Known rows, with every way that one mark hangs from another:
P(M(U(Q(S))) Y): [-2.93 -0.19  2.20  5.46  2.52 -0.69 -3.33  0.64  0.62 -3.48  3.97  1.01
  0.16 -3.12 -1.77 -3.69  3.74  0.50 -1.69  0.36  3.73 -2.36]
Y(P): [ 0.82 -0.11  0.61 -0.38  2.93 -2.38 -0.92  0.61  0.90  0.15  2.43  2.37
  1.00 -3.26 -2.56  1.75  0.60  0.60 -0.14 -0.78  3.95  1.29]
U(Q): [-2.71  0.54  0.63  0.25  3.56 -0.42  0.45  0.79 -1.54 -1.40  1.59  1.95
  2.58 -1.00  2.06 -1.19  0.78  0.13 -5.63  1.44  3.12 -0.77]
P(M(U) Y): [-1.28 -1.33  2.10  5.79  1.78 -1.29 -4.25  0.45  2.02 -2.53  3.55  1.39
 -0.63 -2.54 -3.32 -3.43  3.17  0.48  0.24 -0.03  3.21 -0.50]
Q(P(Y) U(M)): [-4.69 -3.48  0.89  4.26  4.62 -0.78 -1.86  2.00 -1.14 -1.37  4.03  4.13
  2.12 -1.05 -1.09 -0.24 -0.35  0.72  0.47 -0.13  5.13  0.54]
E(S(Q(U(M)))): [-3.37 -0.91  1.75  4.09  3.06 -2.74 -2.19  0.45  1.02  2.96  0.82  5.53
  1.12  0.96 -0.14 -1.70 -2.52  1.10  2.36 -0.26  4.45  1.38]
E(S(Q)): [-2.16 -0.59  1.12  2.98  2.94 -2.54 -2.18 -0.10  1.28  2.12  0.70  6.01
  0.33  0.78 -0.96 -1.79 -2.34  0.97  0.38 -0.10  3.88  0.99]
Y(P(M(U(Q(S))))): [-1.64  0.26  2.03  1.01  3.11 -2.26 -1.92  0.16  1.29 -1.46  3.59  0.06
  1.40 -4.83 -2.20 -0.27  1.38  0.86  0.80 -1.08  5.39 -0.26]
U(M(P) Q): [-1.83 -0.71  1.72  1.33  2.51 -0.45 -0.11  1.41 -1.63 -1.40  3.52  2.13
  3.88 -0.08  1.38 -4.00  1.72  1.01 -4.13  1.40  5.27  0.32]
U(M): [-0.83 -3.34  0.92  2.25  1.26 -1.10 -1.65  2.18  0.36 -0.45  2.63  1.97
  3.63 -1.56 -1.04 -2.94  0.59  1.06 -0.39  0.07  2.76  3.46]
S(E Q(P)): [-3.41 -4.65  0.45  1.27  3.62 -0.30  0.10  0.51 -0.02  0.06  0.93  5.53
  0.87 -0.90 -2.61 -0.66 -5.73  1.35 -1.51 -1.60  4.02 -0.02]
M(U(Q(S))): [-2.48 -0.89  0.50  0.08  3.40 -1.48 -1.04 -0.66 -1.64 -3.51  2.26  1.68
  2.37 -2.14  0.83 -2.84  1.19  0.03 -3.61 -0.96  3.98 -2.79]
U(Q(P(Y) S)): [-5.18  0.01 -0.09  1.17  5.30  0.35  0.24  1.09 -3.17 -4.32  3.91  3.54
  2.40 -2.51  1.11 -1.08  1.17  0.46 -6.73  0.97  4.41 -3.65]
S(E Q(P(M) U)): [-6.36 -3.42  1.55  3.60  4.11 -0.68 -0.35  1.02  0.55  1.01  0.86  3.84
  0.95 -0.89 -1.43 -0.61 -6.25  1.40  1.88 -1.29  4.70 -0.81]
Q(P U(M)): [-5.59 -3.42  0.66  2.66  4.60 -1.27 -1.35  1.77 -0.81 -0.76  3.24  3.00
  3.43 -0.93  0.07 -0.65 -2.36  0.83  1.42 -0.30  5.20  1.12]
Q(P(Y) S(E) U): [-7.10 -0.96 -0.59  4.02  5.80 -0.36  0.00  1.66 -2.98 -2.99  2.57  4.62
  1.38 -2.33  0.92  0.69 -2.45  0.86 -0.58 -1.01  4.25 -6.02]
P(M(U(Q)) Y): [-2.12 -0.81  2.54  5.34  2.30 -0.75 -3.52  0.35  1.12 -2.93  3.59  1.08
 -0.18 -2.59 -2.06 -3.36  3.60  0.40 -1.81  0.50  3.91 -1.08]
U(M(P)): [-0.12 -1.67  0.75  2.28  1.41 -1.53 -1.66  1.70  0.17 -0.65  3.26  2.75
  2.90  0.04 -1.30 -4.20  0.88  1.19 -0.10  0.35  3.90  1.55]
U(Q(P(M Y) S)): [-6.24  0.25  0.69  2.46  5.10  0.36 -0.48  1.31 -2.14 -4.29  4.27  2.30
  2.34 -3.08  0.85 -1.90  1.21  0.74 -5.44  1.35  4.66 -3.38]
M(P(Y)): [ 0.87  1.90 -0.30  2.92  2.64 -1.62 -1.62  0.68 -0.34 -1.53  3.00  4.84
 -0.74  1.33 -2.06 -2.78  2.10  0.41 -2.12  1.14  3.34 -2.96]
U(Q(P)): [-4.20 -1.17  0.38 -0.35  4.94 -0.06  0.21  0.45 -1.93 -2.60  2.72  2.92
  2.65 -1.31  1.35 -0.78 -0.54  0.35 -6.26  1.19  4.70 -0.67]
Q(P S U): [-7.98  0.32 -1.19  2.32  6.10 -1.47 -0.40  1.74 -2.51 -2.79  3.12  3.22
  2.94 -1.95  1.17 -0.39 -2.41  0.61  0.83 -0.41  4.13 -4.55]
S(Q): [-1.93 -1.26  0.16  1.91  2.60 -1.54 -0.98  1.29  0.73  0.54  1.86  4.12
  1.23 -0.35 -3.15 -2.03 -1.51  0.61 -0.41 -0.27  2.23  1.09]

Rows:
[-6.33 -1.09  1.09  5.36  5.00 -0.93 -2.58  1.57  0.24 -1.59  3.72  2.77
  0.59 -1.40 -1.15 -0.43 -0.74  0.57  1.48  0.59  4.77 -1.35]
Q(P(M Y) U)
[-2.55  0.14  0.96  4.28  2.75 -1.81 -1.35  2.09 -0.60  0.37  2.46  2.69
  2.18  0.55  0.38 -1.91  0.55  0.59  1.92  0.40  3.66 -0.58]
Q(U(M(P(Y))))
[-6.84 -0.77 -0.44  2.74  4.63 -0.81 -1.89  1.62 -0.29 -4.17  4.42  1.99
  2.68 -3.67 -1.10 -2.87 -1.45  1.26 -0.37  0.07  4.01 -2.79]
Q(P(M) S)
[-4.16 -1.18  1.21  1.72  2.83  0.02  0.29  2.39 -2.48 -2.59  3.48  1.18
  5.31 -2.83  2.18 -3.25  1.85  1.08 -4.27  0.75  3.90 -0.19]
U(M Q(S))
[-2.98  0.22  0.83  3.44  2.78 -2.11 -1.01  1.96 -0.50  0.72  2.11  2.15
  2.75  0.67  1.02 -2.11 -0.34  0.64  2.52  0.38  3.75 -0.37]
Q(U(M(P)))
[-5.21 -0.87  0.16  1.21  5.16  0.76  0.92  0.91 -3.33 -4.01  2.87  3.74
  2.16 -2.62  1.68 -0.63 -0.28  0.73 -6.96  0.51  4.51 -4.14]
U(Q(P(Y) S(E)))
[-0.24 -0.65  2.04  1.19  2.47 -2.75 -2.66  0.02  2.41 -0.57  3.14  0.38
  0.74 -4.29 -3.39 -0.11  0.93  0.81  2.13 -1.28  5.03  1.33]
Y(P(M(U)))
[-5.56 -1.69  0.10  4.09  4.58 -0.72 -3.08  0.85 -0.51 -5.53  5.28  2.96
  1.14 -4.00 -2.74 -3.08  0.73  1.00 -0.88 -0.69  4.69 -3.70]
Q(P(M(U) Y) S)
[-0.57  1.48  0.48  1.79  3.55 -1.67 -1.57 -1.13 -2.20 -4.49  3.95  3.94
  0.03  0.10 -0.65 -4.24  3.46  0.10 -4.05 -0.31  5.52 -6.31]
M(P(Y) U(Q(S)))
[-3.99 -1.07  1.30  4.19  4.39 -2.36 -2.38 -0.08  0.55  1.74  1.52  6.98
 -0.14  0.95 -1.11 -0.70 -2.69  0.92  1.03 -0.26  5.17  0.03]
E(S(Q(P(Y) U)))
[-4.27  0.85  0.25  0.55  3.82  0.05  1.48  1.11 -2.76 -2.41  1.19  2.00
  3.07 -2.28  3.24 -1.30 -0.42  0.62 -5.81  0.68  3.00 -3.81]
U(Q(S(E)))
[-2.46 -1.41  0.70  0.15  3.28 -1.21 -0.64 -0.84 -1.75 -3.22  1.49  1.83
  2.22 -2.23  1.24 -2.53  0.15  0.20 -3.79 -1.30  4.07 -3.25]
M(U(Q(S(E))))
[-3.17 -1.76  1.02  2.58  3.89 -2.30 -2.32 -0.37  1.06  1.38  1.45  6.70
  0.36  0.58 -1.55 -1.52 -3.15  1.13  0.03 -0.30  5.00  1.08]
E(S(Q(P)))
[-5.83 -0.82  0.00  0.04  5.19  0.44  1.26  0.70 -3.17 -3.61  2.28  2.98
  3.09 -2.51  2.52 -0.87 -1.58  0.79 -6.44  0.39  4.58 -3.72]
U(Q(P S(E)))
[-0.84 -0.34  2.40  0.82  2.86 -2.33 -2.09 -0.08  1.77 -0.83  3.31  0.14
  1.04 -4.27 -2.48  0.05  1.22  0.75  0.67 -0.93  5.52  0.86]
Y(P(M(U(Q))))
[-4.68 -0.91  1.36  2.09  4.65  0.34 -0.91  0.80 -1.10 -2.99  3.66  2.45
  1.74 -2.00  0.32 -1.42  0.97  0.53 -5.50  1.61  4.96 -0.94]
U(Q(P(M Y)))
[-1.26 -0.68  1.87  2.43  2.50 -0.16 -0.48  1.59 -1.85 -1.88  4.09  2.89
  2.95 -0.13  0.56 -3.65  3.05  0.95 -4.77  1.51  5.28 -0.10]
U(M(P(Y)) Q)
[-5.18 -0.84  1.70  4.23  4.18 -2.54 -2.67  0.02  1.40  2.09  1.43  5.55
  0.41  0.59 -0.71 -1.47 -3.60  1.15  2.39 -0.16  5.43  0.49]
E(S(Q(P(M) U)))
[-8.02 -0.95 -0.84  2.32  5.89 -0.83  0.50  1.44 -2.71 -2.35  1.71  3.50
  2.71 -2.18  2.06  0.23 -4.48  0.99  0.46 -1.17  4.32 -5.33]
Q(P S(E) U)
[-5.69 -1.76  1.13  4.77  4.48 -1.23 -2.05  1.59  0.73 -0.09  3.45  4.30
  0.44 -0.70 -3.49 -1.28 -1.96  0.81  1.76 -0.22  4.41 -0.23]
S(Q(P(M Y) U))
[ 0.51 -1.69  0.94  3.51  1.41 -1.23 -2.04  1.86 -0.06 -1.09  3.87  3.54
  2.02 -0.06 -2.13 -3.91  2.16  1.12 -0.78  0.51  3.84  1.08]
U(M(P(Y)))
[ 1.75  0.07  0.31  2.24  2.49 -2.44 -2.89 -1.26 -0.28 -2.98  3.35  4.47
 -1.16  0.93 -2.97 -4.02  2.54  0.09 -1.40 -0.77  4.72 -3.79]
M(P(Y) U)
[-3.60 -2.25  1.74  3.29  3.65 -2.53 -3.32 -0.88  1.81  0.84  1.84  5.72
  0.24  0.04 -2.00 -2.52 -3.04  1.19  1.15 -0.71  5.64  0.97]
E(S(Q(P(M(U)))))
[-3.72 -1.95  0.96  2.94  3.02 -1.12  0.64  1.16 -0.12  2.18 -0.64  4.15
  0.97  0.02 -0.43 -0.13 -5.06  0.96  1.19 -1.32  2.84 -1.11]
S(E Q(U))
[-4.15 -2.01  1.43  1.63  2.65  0.45  0.94  2.14 -2.65 -2.22  2.48  1.37
  5.08 -2.90  2.77 -2.76  0.40  1.36 -4.47  0.20  4.00 -0.72]
U(M Q(S(E)))
[-2.91 -0.94  1.04  4.22  2.86 -1.76 -1.21  2.01  0.06  1.18  2.74  4.36
  1.35  0.63 -2.62 -2.19 -0.69  0.79  2.03 -0.24  3.68  0.20]
S(Q(U(M(P(Y)))))
[-6.05 -1.95  0.15  4.39  4.36  0.26 -1.51  1.52 -0.81 -4.34  3.72  3.38
  1.10 -4.06 -1.45 -1.86 -1.55  1.52 -1.59 -0.46  4.14 -4.08]
Q(P(M Y) S(E))
[-7.13 -0.99  0.91  3.76  5.06 -1.46 -2.02  1.33  0.52 -1.02  2.92  1.65
  1.91 -1.23  0.07 -0.87 -2.69  0.68  2.42  0.40  4.87 -0.64]
Q(P(M) U)
[-6.52 -2.84  0.20  2.45  4.29 -0.58 -1.63  0.35 -0.54 -4.43  3.06  2.12
  2.22 -4.04 -0.71 -2.87 -3.31  1.46 -0.35 -1.58  4.90 -3.86]
Q(P(M(U)) S(E))
[-5.24 -1.96  0.20  2.31  4.71 -1.50 -0.94  1.26 -0.14  0.42  2.48  4.74
  1.42  0.01 -2.40 -0.66 -3.40  0.60  1.08 -0.59  4.18  0.03]
S(Q(P U))
[-3.01 -2.06  0.49  0.58  4.36 -1.09 -1.47 -0.84 -2.00 -4.62  3.38  2.90
  1.77 -2.38 -0.25 -2.35  1.21  0.13 -4.54 -1.04  5.06 -3.16]
M(U(Q(P(Y) S)))
[-6.89 -0.49  0.82  1.35  4.90  0.46  0.52  0.98 -2.15 -3.54  2.69  1.71
  3.06 -3.04  2.23 -1.81 -1.60  1.07 -4.97  0.66  4.86 -3.52]
U(Q(P(M) S(E)))
